Known rows, with every step that occurs:
sufod, lagi, tokaz: [ -9.5  -4.7 -14.8  -9.0  17.2  12.6  36.8  -2.8 -20.7  -9.4   1.5  -8.5
 -10.9  -6.9   1.4 -24.1  32.7  18.8]
puzi, difi: [ -1.8  -2.3  -3.9 -47.9  -6.9  25.8  23.3  36.4 -18.7  19.1 -14.7  -2.9
  -3.5 -29.0   2.1 -15.0  17.0  39.6]
ditek, tufo, lagi, tokaz, lupa, sufod: [-17.1  24.7   4.1 -10.9  10.3  48.6  33.5  -1.5  29.1  37.2  -4.0 -27.7
 -19.7 -20.8  17.5 -36.2 -15.9  20.0]
lupa, difi, ditek, tufo, lagi, tokaz: [-22.5   5.5  -4.0 -36.3 -18.7  13.4  46.4 -22.0   9.0  33.3  -2.6 -48.6
 -37.8   7.4  27.6  -9.4 -36.6 -11.2]
difi, ditek: [-13.7  -0.9  11.6 -25.8 -30.2  12.8  43.3   7.3  -6.4  28.2   0.8 -18.1
   4.6  14.9  10.5  15.1 -39.9   7.3]
tokaz, lupa, sufod: [ -1.9  14.8  16.9  -9.4   6.6  57.9  25.7  26.2  19.3  36.9   4.9  -9.5
  11.4 -26.9  16.6  -7.2  -0.2  41.4]
lupa, difi, ditek, tufo, lagi, sufod, ruvu: [  5.7  -1.0  -6.4 -33.0 -23.9  21.9  35.9  13.7 -14.3  36.5  18.5 -46.0
 -25.7  34.2  28.4  52.3 -15.1  -9.6]
puzi, difi, ditek, tufo, lagi: [-22.9   8.2  -4.2 -52.7 -32.2  26.5  36.3  13.0  -4.8  38.5 -11.5 -28.0
 -29.2   4.2   6.7 -21.8 -48.9  -2.5]
sufod, lupa, difi, ditek, tufo: [-24.1  17.4  11.3 -43.3 -22.0  25.5  44.2   3.8 -10.1  34.4  25.6 -37.9
 -33.6  12.3  44.5   9.0 -53.5  -0.6]
tokaz, lupa, difi, ditek, tufo, lagi, sufod, ruvu: [  6.1   6.6  -1.7 -21.3  -5.9  36.9  32.3  11.0  -6.6  52.6   5.3 -47.7
 -25.7  30.2  37.8  51.1 -28.9  -1.1]
tufo, lagi, sufod: [ 19.5 -11.5 -15.5 -28.1 -16.4  13.3  36.2   7.5   8.5  25.1  -5.6  -5.4
  -1.5  32.0  -7.7  16.1 -22.6   5.0]
lagi, sufod, lupa, difi, ditek: [  2.2  -5.9   3.9 -29.4 -33.4  31.9  46.3  -6.9  -5.1  37.9   6.6 -23.5
 -10.3  36.5  40.4  64.8 -43.8  14.8]
puzi, difi, ditek, tufo, lagi, sufod: [  1.3   0.2 -13.5 -35.8 -45.2  16.5  41.8  14.5  -6.3  39.6 -15.8 -24.3
 -24.7  22.1   0.8  24.3 -49.3   9.2]
lagi, tokaz, lupa, sufod, ruvu: [-10.7  14.8   7.9  -6.5  22.4  49.0  23.0  13.0  -1.2  19.6   7.5 -22.4
   3.0 -17.2  23.9  -2.9  37.0  28.9]
lagi, sufod: [ 20.1  -7.7  -5.6 -20.5 -14.6   0.7  37.7  20.2  -4.6  16.5   4.3  -3.4
   7.6  19.8  -1.6  28.8  -8.7  22.1]
puzi, difi, ditek, tufo, lagi, tokaz, lupa, sufod: [-27.1  23.5   5.4 -15.6 -19.3  59.1  38.4  -2.0  17.1  51.6 -25.8 -33.3
 -24.6 -25.0  21.4 -13.9 -29.0  32.7]
tufo, lagi, sufod, lupa: [  5.7  -2.8 -18.8 -38.1  -3.8  24.2  38.0 -10.4   6.3  17.6   0.1   6.8
  -8.6  49.7   8.9   6.2 -37.6   0.5]
lupa, difi, ditek, tufo: [-16.7  12.5  13.8 -36.9 -28.5  14.3  41.9  18.5  -8.6  39.1  21.7 -45.8
 -26.1  -2.5  34.3  15.0 -39.0   4.1]
tokaz, lagi: [  8.1  13.4   0.2 -36.8 -21.6  29.9  37.1  25.5  -1.8  -9.0 -15.1 -20.1
  -2.5 -14.5   7.7   5.5 -20.4  18.8]

Rows:
[-10.6  -0.4  -8.0  -0.1   0.3  37.6  39.5   4.7 -10.5  -7.4  11.6 -10.1
  -5.8 -20.8   2.5 -15.8  43.1  33.0]	lupa, sufod, lagi, tokaz
[-13.1   0.2   3.9   0.0   4.7  45.8  39.1 -11.2  -8.1  38.0 -10.6 -36.4
 -16.2  -5.6  39.7  33.4 -10.0  30.2]	sufod, lagi, tokaz, lupa, difi, ditek
[  8.6   6.3  -1.7 -18.4 -18.5  30.0  40.2   2.1  13.6  61.5  -7.3 -39.7
 -26.8  26.5  29.1  42.4 -60.8   6.5]	tokaz, lupa, difi, ditek, tufo, lagi, sufod
[-11.0   9.5 -11.2 -34.7 -25.8  18.2  50.5 -15.5   1.9  29.5   6.8 -14.0
 -24.8  59.9  17.0  13.6 -76.1 -13.2]	difi, ditek, tufo, lagi, sufod, lupa
[ -1.6  22.7   1.8 -34.8 -51.2  33.0  54.1   5.3  -7.2  21.4   6.2 -45.6
 -35.6  19.6  43.3  58.7 -70.6  10.2]	tokaz, lagi, sufod, lupa, difi, ditek, tufo
[  0.6  -0.4  -5.4  -6.2  35.6  46.4  26.4   2.4  -5.2  29.5  -5.1 -27.8
 -20.1 -26.2  37.8   4.5  31.1  40.3]	sufod, lagi, tokaz, lupa, difi
[  7.9  -2.4  -6.3 -30.9 -40.0  16.9  45.4   6.8   7.1  44.6   5.9 -38.7
 -26.4  30.9  19.7  43.4 -51.4  -2.0]	lupa, difi, ditek, tufo, lagi, sufod
[ 24.3   3.1  -8.4 -39.2 -21.1  48.3  39.2  10.6   0.0   9.4  -1.3 -21.4
 -17.5  12.8  39.9  56.4 -18.8  28.3]	tokaz, lagi, sufod, lupa, difi
[ 14.7  10.6 -13.3 -31.4 -24.7  32.4  46.8   4.9  -4.2  -6.3  -8.6  -3.6
  -7.5  27.9  16.6  33.9 -39.5  19.6]	tokaz, lagi, sufod, lupa
[ -1.0  -0.2  -1.3  -7.7  -6.3  56.6  31.7  35.4 -13.2  -0.1  26.0  -2.4
   1.2 -21.1  -0.8  -9.6  39.1  33.3]	lupa, sufod, lagi
[-15.1  14.0   6.2 -35.3  -5.4  37.7  34.7   2.4  16.3  61.9  -3.0 -43.2
 -33.3   6.8  34.7  -0.9 -60.9  -5.5]	tokaz, lupa, difi, ditek, tufo, lagi
[ -9.0   8.4  -7.8   4.2  45.0  30.9  29.6  -3.7 -10.7  14.4 -14.1  -8.9
  -9.1 -13.2  14.6 -23.8  14.6  32.3]	sufod, lagi, tokaz, lupa
[  2.4  -9.6  -2.9 -36.9 -35.1  41.5  46.3 -16.2   6.4  43.7  -1.2 -22.8
 -15.6  45.6  36.1  57.5 -55.1   1.7]	tufo, lagi, sufod, lupa, difi, ditek
[ -2.0   8.4   2.4   5.3  17.6  70.3  26.8  30.6  -4.5  18.0  13.4  -4.5
  -0.1 -25.8  11.3  -7.8  28.4  44.9]	tokaz, lupa, sufod, lagi
[-28.0  20.6   1.0 -14.5   9.6  18.1  40.9 -25.1  15.3  46.1 -24.1 -35.6
 -26.2  11.1  22.1 -26.5 -58.8  -0.6]	difi, ditek, tufo, lagi, tokaz, lupa
[-19.7   9.9 -12.7 -37.8   6.3  -0.3  40.0 -13.2   7.4  11.9  -2.1 -26.4
 -28.9   3.3   5.1 -52.9 -19.8 -12.7]	ditek, tufo, lagi, tokaz
[-12.8  -0.1   5.7 -20.5  -3.4  41.8  38.3 -23.3  18.6  59.3 -23.8 -41.1
 -17.6   6.7  39.1  24.4 -41.3  11.5]	tufo, lagi, tokaz, lupa, difi, ditek
